Each row was made from one small tree. The marks that hang from a mark follow it in brackets, in alphabetical order. Every link used is in the known rows. Write each row's tree.
Known rows
tibab[keta]: [ 1.75 -0.46 -0.01  1.50 -1.54 -1.04  1.53 -2.30 -0.72  0.27  0.56 -0.06
  0.21 -1.32 -2.49 -1.34  1.16 -2.15  3.16 -0.61 -2.90]
sozesud[zativ[midorez[keta nikor] tibab]]: [ 3.99  2.12 -4.12  6.38 -3.60 -3.70 -0.66 -1.13 -3.55  1.64 -1.18 -2.19
 -3.78 -5.71  1.45  7.93  1.82 -0.54  1.92  1.01  4.70]
sozesud[zativ]: [ 3.19  0.49 -2.24  2.61  0.61 -3.02 -2.31  0.00 -1.61  0.05  1.40  0.13
 -2.04  0.65  1.58  0.23 -0.45 -1.36 -0.80 -1.31 -3.08]
midorez[keta zativ]: [-0.04  0.25  1.15 -0.26 -0.73 -0.86  3.46 -0.40  3.86  0.35  2.10 -2.61
  1.57 -1.13  1.17  2.56  1.85  1.39 -1.59  0.00  1.23]
midorez[nikor[sozesud tibab] zativ]: [ 1.04  2.03  0.95  3.15  1.66 -2.54  0.46 -1.27  2.05 -0.38 -1.17  0.03
 -1.12 -0.44  4.69  1.49 -1.13  2.82  1.71  2.23  4.87]
keta[midorez sozesud]: [-3.26 -1.57  0.33  0.62  0.54 -0.84  1.02 -1.22 -0.30  0.45  0.02 -0.05
  1.09  0.74 -0.44  1.64 -1.25 -1.91 -2.30 -0.81 -0.80]
keta[midorez]: [-2.62  0.69  0.66 -0.63 -0.24 -2.36  2.49 -1.80 -1.62  1.71 -0.77  1.93
  1.31 -0.46 -1.71  0.38 -1.42  0.02 -1.85 -1.75  1.23]
nikor[tibab]: [-0.29  0.40  0.60  0.68 -0.54  0.56  0.80  1.09  0.29  0.56 -1.69  0.88
  1.03  0.78 -0.08 -1.41  0.36  1.03  0.01  1.33 -0.79]
tibab[keta nikor[midorez[zativ] sozesud]]: [ 1.65  0.43  1.17  1.99  0.09 -2.67  2.55 -4.87  1.47 -2.16  1.22 -3.67
 -0.98 -1.62  3.67  1.28 -5.07 -0.20  3.57 -0.19 -0.71]
tibab[keta[midorez[nikor[sozesud[zativ]]]]]: [ 4.40  2.34 -1.54  4.86  0.70 -8.91 -0.17 -5.89 -4.65  0.70  1.04  2.14
 -3.41 -1.34  0.46  1.03 -2.11 -2.84  1.38 -2.60 -0.59]
nikor[midorez[keta[sozesud] zativ] tibab]: [-1.56 -3.05  3.04 -0.11 -1.07  1.43  5.66  1.60  5.47  0.09  0.54 -4.68
  3.71 -0.46  3.63  2.58  0.68  0.90 -2.76  4.19 -2.81]
nikor[midorez sozesud[zativ] tibab[keta]]: [ 5.13 -0.39 -0.40  3.33  0.09 -4.06  0.73 -1.17 -2.65  1.44  0.82 -0.11
 -1.04  0.46  2.20 -2.05 -0.84 -4.64  0.46  1.82 -5.85]
midorez[keta zativ[tibab[nikor]]]: [-1.53  2.27 -2.39  2.89 -2.26  0.17  2.77 -1.96  3.42 -1.60 -1.31 -5.04
 -0.41 -3.67  2.49  6.17 -2.28  2.95  0.80 -0.58  3.68]
tibab[keta[midorez[nikor[sozesud]]]]: [ 1.13  1.95  0.50  2.24  0.16 -5.85  2.18 -6.03 -3.14  0.52 -0.41  2.09
 -1.39 -2.03 -1.11  0.78 -1.65 -1.28  2.32 -1.21  2.50]
zativ[tibab]: [-1.41  0.74 -2.96  2.28 -1.56  1.42  0.62  0.37 -0.65  1.19 -2.71 -0.93
 -0.66 -3.33  0.02  2.60  0.42 -1.16  0.36  1.08  2.73]
midorez[zativ]: [-0.38 -0.16  0.48  0.95  0.21 -0.50  1.58 -0.58  2.69  0.39  0.97 -1.12
  0.80 -1.08  1.75  1.14  0.02  1.33  0.48 -0.36  1.28]
keta[sozesud[zativ[midorez]]]: [ 3.37 -2.54 -2.75  5.68  0.27 -1.52 -4.77  0.71 -3.06  0.66  2.21 -1.83
 -2.97  0.54  2.48  3.33  0.73 -4.44  0.77 -0.18 -2.06]
zativ[midorez[keta[sozesud]] tibab[nikor]]: [-0.68 -0.52 -3.40  4.94 -3.12  2.38 -1.37 -0.87 -0.70 -1.45 -1.23 -5.92
 -2.03 -2.85  1.42  7.93 -0.87 -1.43  1.85  0.55  3.40]
sozesud[zativ[tibab]]: [ 1.69  1.09 -5.01  4.88 -0.81 -1.47 -1.72  0.35 -2.21  1.34 -1.21 -0.90
 -2.52 -2.40  1.64  2.73 -0.35 -2.50 -0.54 -0.03 -0.36]
zativ[midorez[keta]]: [ 1.26 -0.36  0.29  0.53 -2.15 -0.20  0.79  0.27 -1.46  1.74  1.33 -1.58
  0.32 -1.24 -1.23  3.53  3.05 -1.11  0.27  0.49  2.83]
keta[midorez[nikor[sozesud tibab]]]: [-0.79  2.53  1.29  1.41  1.07 -4.26  1.18 -2.60 -2.23  0.75 -2.84  3.10
 -0.60  0.04  1.17  0.75 -2.27  1.68 -0.71  0.64  4.59]
tibab[keta nikor]: [ 1.76  0.94 -0.54  2.39 -1.79 -1.43  0.05 -4.31 -0.52 -2.90 -0.22 -1.63
 -1.29 -0.97 -1.23 -0.68 -3.10  0.64  5.04 -2.33 -3.01]
keta[midorez[nikor[sozesud[zativ[tibab]]]]]: [ 1.31  3.54 -4.37  5.70  0.83 -6.53 -1.21 -3.18 -4.62  1.57 -2.30  1.39
 -4.04 -3.17  2.99  4.98 -2.97 -1.76 -1.31 -0.75  4.88]
keta[sozesud]: [-0.66 -2.43 -0.35  1.37  0.77  1.42 -1.42  0.56  1.19 -1.16  0.84 -1.98
 -0.32  1.23  1.63  1.40  0.10 -2.04 -0.60  0.81 -2.14]

Write each row's tree
[ 4.33  2.48 -3.17  3.78  3.01 -4.22 -5.90 -2.06 -2.25 -2.77  1.69 -1.35
 -5.08  2.76  4.68  1.28 -5.23 -1.28 -0.11 -2.73 -1.09] : tibab[nikor[sozesud[zativ]]]
[-0.05  1.71 -1.55  0.61 -0.89  0.08  1.83 -1.38 -0.03 -1.50 -1.71 -4.75
 -1.62 -2.41  3.63  5.58 -4.15 -0.48 -1.81  1.95  3.13] : zativ[tibab[nikor[midorez[keta] sozesud]]]
[ 0.39  1.21 -1.73  5.93 -3.45 -1.99  3.84 -4.29  1.45  0.12 -2.40 -2.05
 -1.22 -7.37  0.53  3.89  0.43  1.30  6.31  1.06  2.95] : midorez[nikor zativ[tibab[keta]]]
[-2.33  2.45 -2.68  4.03 -3.75 -2.21  3.13 -5.92 -2.88 -0.03 -3.52 -0.74
 -0.59 -4.63 -3.06  2.34 -4.07 -0.30  3.57 -2.70  0.54] : zativ[tibab[keta[midorez] nikor]]
[ 0.03  2.31 -2.26  4.98  0.57 -1.72  0.33 -2.09  1.36  0.14 -1.96 -1.85
 -2.70 -4.29  4.87  5.58 -1.18  0.73  1.92  2.01  8.15] : midorez[nikor[sozesud] zativ[tibab]]
[ 0.88 -1.07  0.66  0.95 -0.52 -0.61  0.91 -0.87  2.67 -2.75  0.61 -3.23
 -0.79 -0.62  2.02  4.32  0.68  1.39 -0.26  1.68  0.09] : midorez[keta[sozesud] nikor]
[-0.29 -3.76  2.68  2.78 -1.87  0.72  5.25 -0.97  3.67  0.21  0.03 -3.34
  2.97 -1.67  1.87 -0.20  0.06 -1.34  2.54  3.45 -5.66] : nikor[midorez[zativ] tibab[keta[sozesud]]]
[-3.75 -1.83  0.80  1.63  0.80 -1.31  2.60 -1.81  2.34  0.87  0.79 -1.14
  1.93 -0.38  1.60  2.68 -1.17 -0.38 -1.77 -1.18  0.43] : keta[midorez[zativ] sozesud]
[ 1.79  0.73 -2.54  6.61 -4.90 -1.17  1.03 -3.67 -4.04  1.70 -3.06 -1.05
 -2.64 -7.69 -2.06  4.87  1.71 -1.34  7.94  1.58  4.72] : zativ[midorez[nikor] tibab[keta]]
[ 2.81  1.42  1.02  4.61  0.10 -3.65  1.85 -3.81  1.23 -0.22 -0.55 -0.15
 -0.80 -1.85  2.37  0.06 -0.01  0.71  4.81  1.54  1.87] : midorez[nikor[sozesud tibab[keta]] zativ]
[ 0.57 -1.03 -3.91  5.34 -1.06 -0.25 -1.71 -0.60 -0.64 -2.74 -2.10 -5.29
 -3.52 -1.97  5.49  5.22 -6.00 -1.40  0.20  1.13 -3.77] : keta[sozesud[zativ[tibab[nikor[midorez]]]]]
[ 2.56 -2.99 -0.19  0.86 -0.15 -1.50  1.26  1.10  1.29 -0.73  2.71 -4.48
 -0.25  0.68  3.62  3.28 -0.19 -2.73 -4.22  1.79 -6.35] : nikor[midorez[keta[sozesud[zativ]]]]
[ 4.11  1.44 -2.33  3.68  2.51 -3.30 -3.72  0.88 -2.23  1.01  0.64  1.08
 -2.33  3.09  3.52 -1.00 -0.61 -3.19 -1.93  0.28 -1.58] : nikor[sozesud[zativ] tibab]
[ 3.58  1.21 -5.81  7.11  0.16 -2.51 -4.93  0.21 -5.72  3.37  0.06 -0.64
 -4.88 -2.21  2.85  5.05  0.72 -6.45  0.47  0.38  4.78] : nikor[sozesud[zativ[midorez tibab]]]
[ 0.77 -2.68  0.33  3.42 -1.10  1.01  0.95 -0.61  0.77 -0.42 -0.50 -1.16
  1.07  0.40 -0.99 -1.63  1.67 -3.03  2.79  1.44 -5.60] : nikor[tibab[keta[sozesud]]]
[-1.15 -3.52  2.58 -0.64 -0.57  0.98  5.22  0.40  5.45 -0.61  2.47 -5.58
  2.74 -1.15  3.64  4.17  0.32 -0.08 -2.82  2.90 -2.13] : nikor[midorez[keta[sozesud] zativ]]
[-2.88 -1.45 -2.64  4.50 -2.57 -0.65  3.13 -3.51 -1.59  2.06 -2.06 -1.04
  0.86 -4.02 -2.72  2.91  0.25 -5.18  1.23 -0.34 -1.08] : zativ[tibab[keta[midorez sozesud]]]
[ 5.04  2.51 -1.67  4.63  2.05 -4.94 -3.44 -0.83 -2.04 -0.86 -0.85  1.25
 -3.96  1.34  4.61  0.51 -1.70  0.09  0.39  0.97  0.63] : midorez[nikor[sozesud[zativ] tibab]]
[-1.47  2.72  1.78  2.39  1.36 -4.91  2.83 -3.04  0.45  1.14 -1.86  1.83
  0.26 -0.80  3.01  1.95 -2.43  3.14 -0.21  0.39  5.85] : keta[midorez[nikor[sozesud tibab] zativ]]
[-0.65  0.52  2.48 -1.16 -1.69 -0.79  5.00 -2.07  4.29 -2.73  0.74 -5.28
  1.03 -1.78  3.57  3.78 -3.99  4.67 -0.49  0.32 -0.42] : tibab[nikor[midorez[keta zativ]]]
[-1.63 -0.50 -0.14  2.94 -1.03 -2.18  1.15 -5.65 -0.98 -2.44 -0.16 -1.62
 -0.24 -0.22 -1.35  1.07 -4.36 -1.04  2.58 -3.06 -3.92] : tibab[keta[midorez sozesud] nikor]
[ 3.34  1.33  0.29  1.77 -0.25 -2.68 -0.91 -1.63 -2.34  0.46  1.18 -1.07
 -2.74 -1.51  1.64  5.44  1.68 -0.74  1.27  1.52  7.21] : zativ[midorez[keta nikor[sozesud]]]
[ 2.30  1.02  1.07  3.15 -2.70 -2.13  2.24 -2.92 -0.29 -0.96 -2.59  0.91
 -0.24 -2.55 -1.32 -1.35  0.41  2.14  5.55  1.52 -1.64] : midorez[nikor[tibab[keta]]]
[ 5.27  1.27 -1.40  4.08 -1.90 -4.81 -1.30 -1.41 -3.02  0.20  1.40 -1.11
 -3.33 -2.53  1.39  5.23  1.29  0.60  1.54 -0.14  1.95] : sozesud[zativ[midorez[keta nikor]]]
[ 6.25  0.92 -1.19  7.51 -3.26 -4.98 -1.05 -2.81 -4.83  0.97 -0.85  0.96
 -2.87 -3.04 -0.48  0.82  1.21 -0.36  6.80  0.34 -1.70] : sozesud[zativ[midorez[nikor[tibab[keta]]]]]
[-0.08 -1.17 -2.12  7.09 -2.51 -0.47  2.56 -3.69  2.64 -1.05 -1.74 -3.94
 -1.23 -6.25  1.93  5.13  0.38 -0.85  5.66  2.06  1.12] : midorez[nikor zativ[tibab[keta[sozesud]]]]
[-2.15 -2.11  0.81  3.06 -0.78 -2.52  4.24 -4.25  1.72  1.20  1.67 -1.35
  2.12 -1.69 -0.79  1.31 -0.04 -2.58  1.40 -1.61 -2.50] : tibab[keta[midorez[zativ] sozesud]]
[ 0.45 -0.36  1.74 -0.71  1.03  0.06  1.61  1.27 -0.42  1.03 -1.21 -0.13
  0.57  1.20  2.96 -0.66 -1.57 -1.13 -1.67  3.60  0.05] : nikor[midorez sozesud tibab]
[-0.31  2.60 -3.93  3.48  0.75  0.16 -3.06 -1.88 -1.30 -1.90 -2.27 -2.31
 -3.47 -1.06  3.14  3.67 -4.42 -1.06  1.08 -0.23  4.65] : zativ[tibab[nikor[sozesud]]]
[ 0.41  2.59 -1.72  3.55 -0.48 -2.05  2.31 -1.99  2.44  0.12 -0.63 -3.25
 -1.78 -4.54  4.12  7.24  0.67  0.67 -0.18  2.16  8.20] : midorez[keta nikor[sozesud] zativ[tibab]]
[-0.18 -2.71  1.56  2.96 -1.41 -0.11  3.02 -3.91  3.51 -3.58  0.80 -5.80
  0.06 -1.94  3.35  2.03 -4.59  0.50  4.29  0.42 -5.13] : tibab[keta[sozesud] nikor[midorez[zativ]]]
[-0.64  1.57 -3.48  4.82 -3.01  1.24 -2.17 -1.64 -3.29 -0.25 -3.31 -2.58
 -2.99 -4.07  0.59  5.48 -2.80  0.38  4.56 -0.41  5.40] : zativ[midorez tibab[nikor]]
[ 4.14  1.11  0.01  5.45 -1.47 -2.93 -0.87 -3.07 -3.98  1.12 -1.13  1.19
 -2.37 -2.29 -0.18  0.87  1.37 -1.89  6.37  2.05  3.60] : zativ[midorez[nikor[sozesud tibab[keta]]]]
